Known rows, with every way that one mark hangs from another:
[z267 [z111 z553 z852] [z983 z681]]: [ -8   9 -12 -15  41  -6   6   6   9 -10  20  -9 -16  42  -7  10  -2  24
  -8   6   7  23  23   4  -8 -12  24]
[z983 z553 z681]: [-15 -17 -17 -10  -4   0  -5 -10 -11  -8  -7  -4   3 -14   6 -11  16  -3
  -8 -15  -6 -29 -29   8 -13  11  15]
[z385 [z983 [z267 [z111 [z852 z33 z75]]]]]: [ 21  -4   0  19  -7  16 -10  17   8   2   5   4  -3 -10 -39  14  -8  -5
   9  22 -13  32   1  -8  23 -20  -1]
[z111 [z267 [z983 z553 z681]] [z852 z33]]: [ -3   1 -14  -5  10  27 -16  31   9 -30  11  -1   5  13  22  10   1   9
 -37   5   6  16   3   8   1 -10 -33]
[z111 z553]: [  2   0  -7 -11   6 -33  17 -21 -12 -23  -4 -10 -14  12  -6  -9   5   5
   9  -8  -3 -22 -21  -3 -16 -19  -5]
[z33 z641 [z852 z75]]: [ 28  15   3   2 -23  -5 -15  -8  20 -21 -43  -1  -4  -7  -2  -4  16 -11
  23  29 -42 -38  -6 -17  -7  12  30]
[z852 [z33 z641] z75]: [  7  17   1  19 -23 -11 -10   7  19  -9 -45   9  -5 -28   1  -6   6  -5
  -1  21 -38 -26 -30   0  -2  -1 -15]
[z553 [z111 [z852 [z33 z641] z75]] [z267 z983]]: [ 21  30  18  32 -21  -1 -10   7  31   9 -32  27   7  -8  21  -1 -10  -6
 -33   9 -10  12  24  -2  24  20 -46]
[z983 [z553 z267]]: [  0 -10  14 -13 -16 -15   0 -26  -9  -2 -10  -4  17  -8   9 -20  12 -22
  -5 -33   2 -16 -25  -2  -8  11  -7]
[z385 [z983 [z267 [z111 z553 z852]] z681]]: [ 11 -21 -16  -6  39  13   2  -4 -21  14  30  -1  -9  13 -30  10  -5  20
  14   7  14  17  20  -7  11  -7  15]
[z385 [z983 z267]]: [  9 -25   0  -8 -27 -14   9 -30  -6   8  -1 -12   6  -4 -23   1  11  -4
  14  -7   8 -14 -28  -9  12  -6   3]
[z111 z267 z852]: [  3  29   5   4 -16 -22   0   8 -11 -14  14 -14   5  29   9  -6  -8  -2
  20  20   6  -9  -4   1 -23 -30 -14]
[z983 z267 [z553 [z111 [z852 z75]]] z681]: [ -5 -30 -19  12  10  37 -22   1 -18  26   1  46  -4 -14  -3  -6   0 -10
  -6  -5 -10  -8  42   4  23  22  -6]
[z553 [z267 z111] [z983 z681]]: [-20  -5  22  -9 -21 -11  19  -5   1  33   1  -3  16 -24  14  -5   3   7
   2 -20  12  -8 -16  15 -11  34  32]
[z553 [z267 [z111 z852]] z983]: [ -2  24  33  -1 -28 -34   5   0   0  28  10  -6  12   5   5  -7  -4  -9
  11 -13  21  10  -1   3 -16   9  15]
[z111 [z267 [z983 z681]] z553 [z852 [z75 z641]]]: [-17   1 -12 -28  60  26  12   6  12 -15  10 -24 -25  22   7  32 -16  14
   8  15   8  25  35 -12  13 -26  -8]
[z553 z111]: [ -6   8  -6  25 -35 -34  14 -16   1  -2 -11   3   0   5   5 -15   3   1
  -9 -12   4 -23 -24   7  -9   5  -3]
[z385 [z983 [z267 [z111 z553]] z681]]: [  1 -42 -16 -11  34  15  16 -16 -12  11  18  -6  -9   1 -29   8   5  26
  12  -6   4   7  -2  -5  14   2  29]
[z33 z852]: [ 23   8  -1  -7 -32 -24   2  -6   3 -39 -16 -17   4   8  -5  -8  14 -10
  13   7 -12 -34 -26  -6 -20   0  19]
[z553 z267 z983]: [ -3   8  30 -13 -45 -36  17 -23  -5  20 -10  -5  17 -21  15 -10   8 -13
   6 -26  16 -23 -28   4  -7  19  -3]
[z33 [z641 z75]]: [  0  18  14  12 -26 -21 -10 -30  15  24 -31  -8   3   2  11 -18  24  -3
   8  12  -7 -38 -28  -5  -5  -1  12]
[z983 [z553 [z267 [z111 [z852 z33]]]] z681]: [  2   1   3  14  10  15 -14  29 -10  -5   6   9  16 -19   9 -12  -6  -4
 -25 -10   3  16  -6  12  -9  13 -20]
[z267 [z111 [z852 [z75 z641]]] [z983 z553 z681]]: [-31  -9 -11 -18  41  26 -15   5  33   5  -2 -26 -17  15 -11  23   0  -5
 -15  -3  -1  40  18  -8   8  -3  47]
[z553 [z111 [z852 z75]] z267]: [ 13  27  15  26 -23 -11   5 -10  -8  13  -5  19  10 -13   8 -11 -16 -17
   8   2   1  -2  19   0   5   8 -25]
[z385 [z983 [z267 [z111 z852]] z553 z681]]: [  3 -31 -16  -2  16  27 -20  -3 -12  21  24  -2   4   5 -25   4   6   3
  -2  -4  12  18   7  -5  11   7  29]
[z852 z33]: [  0  12  -3  10 -32 -31   8   9   1 -29 -18  -7   3 -15  -1  -8   4  -4
 -12  -1  -8 -20 -49  11 -15 -15 -29]
[z111 z267 z553 [z852 z75]]: [ 12  23  -3  -5  25   4   4   4 -14 -20  14   1 -17  21  -1   4 -11   4
  34  27 -12   6  24 -12  -6 -41 -14]

Rows:
[ -2  12 -11 -21  41  27   6   7   5 -16  18   2 -17  25   9  22  -8  19
  12  28  -6  16  41  -5   8 -23  -2]
[z111 [z267 [z983 z681]] z553 [z852 z75]]
[  2   2   4  11  16  34 -16  29  -2  -2   0  18  10 -34   2  -2  -9 -10
 -13   2 -17  23   9   8   4  12  -9]
[z983 [z553 [z267 [z111 [z852 z33 z75]]]] z681]
[ -9 -19   3 -14  -3   4   0 -17 -17   5  -6   2  20 -28  18 -16  10 -10
  -9 -28   2 -24 -20   7  -6  27  -2]
[z983 [z553 z267] z681]
[-11  14  18 -11   4  -6   6   6  13  10  14 -11  15  22   8   4  -6   6
 -10  -1  16  20  16  10  -5  15  21]
[z553 [z267 [z111 z852] [z983 z681]]]
[  8   0  -2 -12  -9  -5   3  -8  17 -33 -31 -34 -10 -10 -14  12   4 -20
  22  10 -18 -18 -18 -19  -4  -5  23]
[z33 [z852 [z75 z641]]]
[  2 -46  -3  -5  -2  11 -10 -27   9  13   7 -12   0   9 -31  -2  19  -4
  -2 -23   3  15 -21 -15  13   1  40]
[z385 [z983 [z267 z111] z553]]
[-18 -13   6  -8  -1  18  -8  16  -1  45   9  24  -7 -12 -14   9   0   2
  22  11  -6   5  35   8  10  16  42]
[z553 [z983 [z267 [z111 [z852 z75]]] z681]]
[ 10  20  -4  -6  20 -16   7   3 -22 -25  21  -9  -9  36   7  -3 -10   8
  21  14   8  -4  11  -7 -18 -37 -25]
[z111 z267 z553 z852]
[  0  13   0  -6  25   6   8  25  -1 -15   0 -13 -24 -10   5  25 -18   1
   8   8   8  20   6 -14   6 -36 -50]
[z111 z267 [z553 z983] [z852 z33 [z75 z641]]]
[ 17  21  13 -11  12 -32  11 -14 -29  -9  10  -3   5  12   3 -12  -9  -9
  14 -10  15  -7   9  -5 -12 -12 -38]
[z111 [z553 z267] z852]
[-13  -7  -7 -21  11   2  21  -1 -16   2  12   0  -7  -5  23   5   3  26
  12  -4  10 -21  -5   3  -9   0  -1]
[z111 z267 [z553 [z983 z681]]]
[  4  19  -4   1  23 -29   5   2  -9 -12  17 -10 -18  38 -17  -7  -6   8
  12   6   2  12   5  -4 -23 -28  12]
[z267 [z111 z553 z852]]
[-18 -22 -21   3  -5   9   1 -19  19   0  -8   7  -2   7  16  -2  16   8
 -46 -28   8  -5  -7   9   9  27  12]
[z267 [z983 [z553 z111] z681]]
[ -6 -35  -7  -2  -3  11  10 -11  -1  20  10  -9   6  -7 -25   6   7  16
  12  -1   4   1 -17   2  11  11  42]
[z385 [z983 [z267 z111] z681]]
[-10   5   7  18 -43 -17  18  -8   6  15   2   4   2   5  26  -5   1  10
  -4 -12  16 -15 -15   4  -5   7  -1]
[z553 [z111 z267] z983]
[ 21  34  23  39 -41  -9 -11  11   9  32 -31  38   9 -41  26  -7 -10  -9
 -17   2  -3  -6  13   1  15  32 -52]
[z553 [z111 [z852 [z33 z641] z75]] z267 z983]
[ -1  17  14   4   0   1   5  29  18  -6   6  -3  17   4   9   6 -10   9
 -30   2  10  26   4  16   2  11 -13]
[z553 [z267 [z111 [z852 z33]] [z983 z681]]]
[-19 -49 -13 -19   5  15 -12  -9 -17  11  -4  17   5 -12  -4 -11  17  -5
  -7 -21  -5 -30  -7   8   5  21   7]
[z983 z267 z553 z681]
[ 23   2 -30  41  -4  36  -9  20 -14 -16  17   6  11 -19  17   5  -9  14
 -31   7  18  15 -15   2  12  -3 -49]
[z385 [z983 [z553 [z111 z267 [z852 z33]]] z681]]
[  5  10   5 -27  30  -8  13  -9 -11  -5  14  -1   4  14  13   4  -5   8
  -8  -9  20   5  27   4   4   5 -26]
[z111 [z553 [z267 [z983 z681]]] z852]
[-14 -31  -8  -7  28  39 -28  12  -5  22  10  26  -6   0 -20  -1   3  -8
   9   4 -20  11  36   2  10   8  38]
[z983 [z267 [z111 [z852 z75]]] z553 z681]
[ 13  31 -10  42 -26  -9  -2  20   2 -14 -14  23  -5 -18  -2  -3 -13  -7
 -12  18 -13   2  -2   7   3 -12 -42]
[z553 [z111 [z852 z33 z75]]]
[  2  29   5   5 -10  -1  -3   9  -3 -11   7  -4  -3  12   3   2 -10  -9
  33  33 -12  -2  11  -5 -10 -30  -2]
[z111 z267 [z852 z75]]
[-13 -31  -3   2  28  26 -25  25  12   0  -8   0 -17  -2 -29  10  -7 -21
 -10  -9 -11  34  12 -11  16 -13  -5]
[z983 [z267 [z111 [z852 z33 [z75 z641]]]] z553]
[-21  -6  18 -15  -2  -3  19  -8  25   9   1 -13  15   9  10   2   4  11
 -15 -14   7   9  -6  11  -1  24  35]
[z553 [z267 z111 [z983 z681]]]
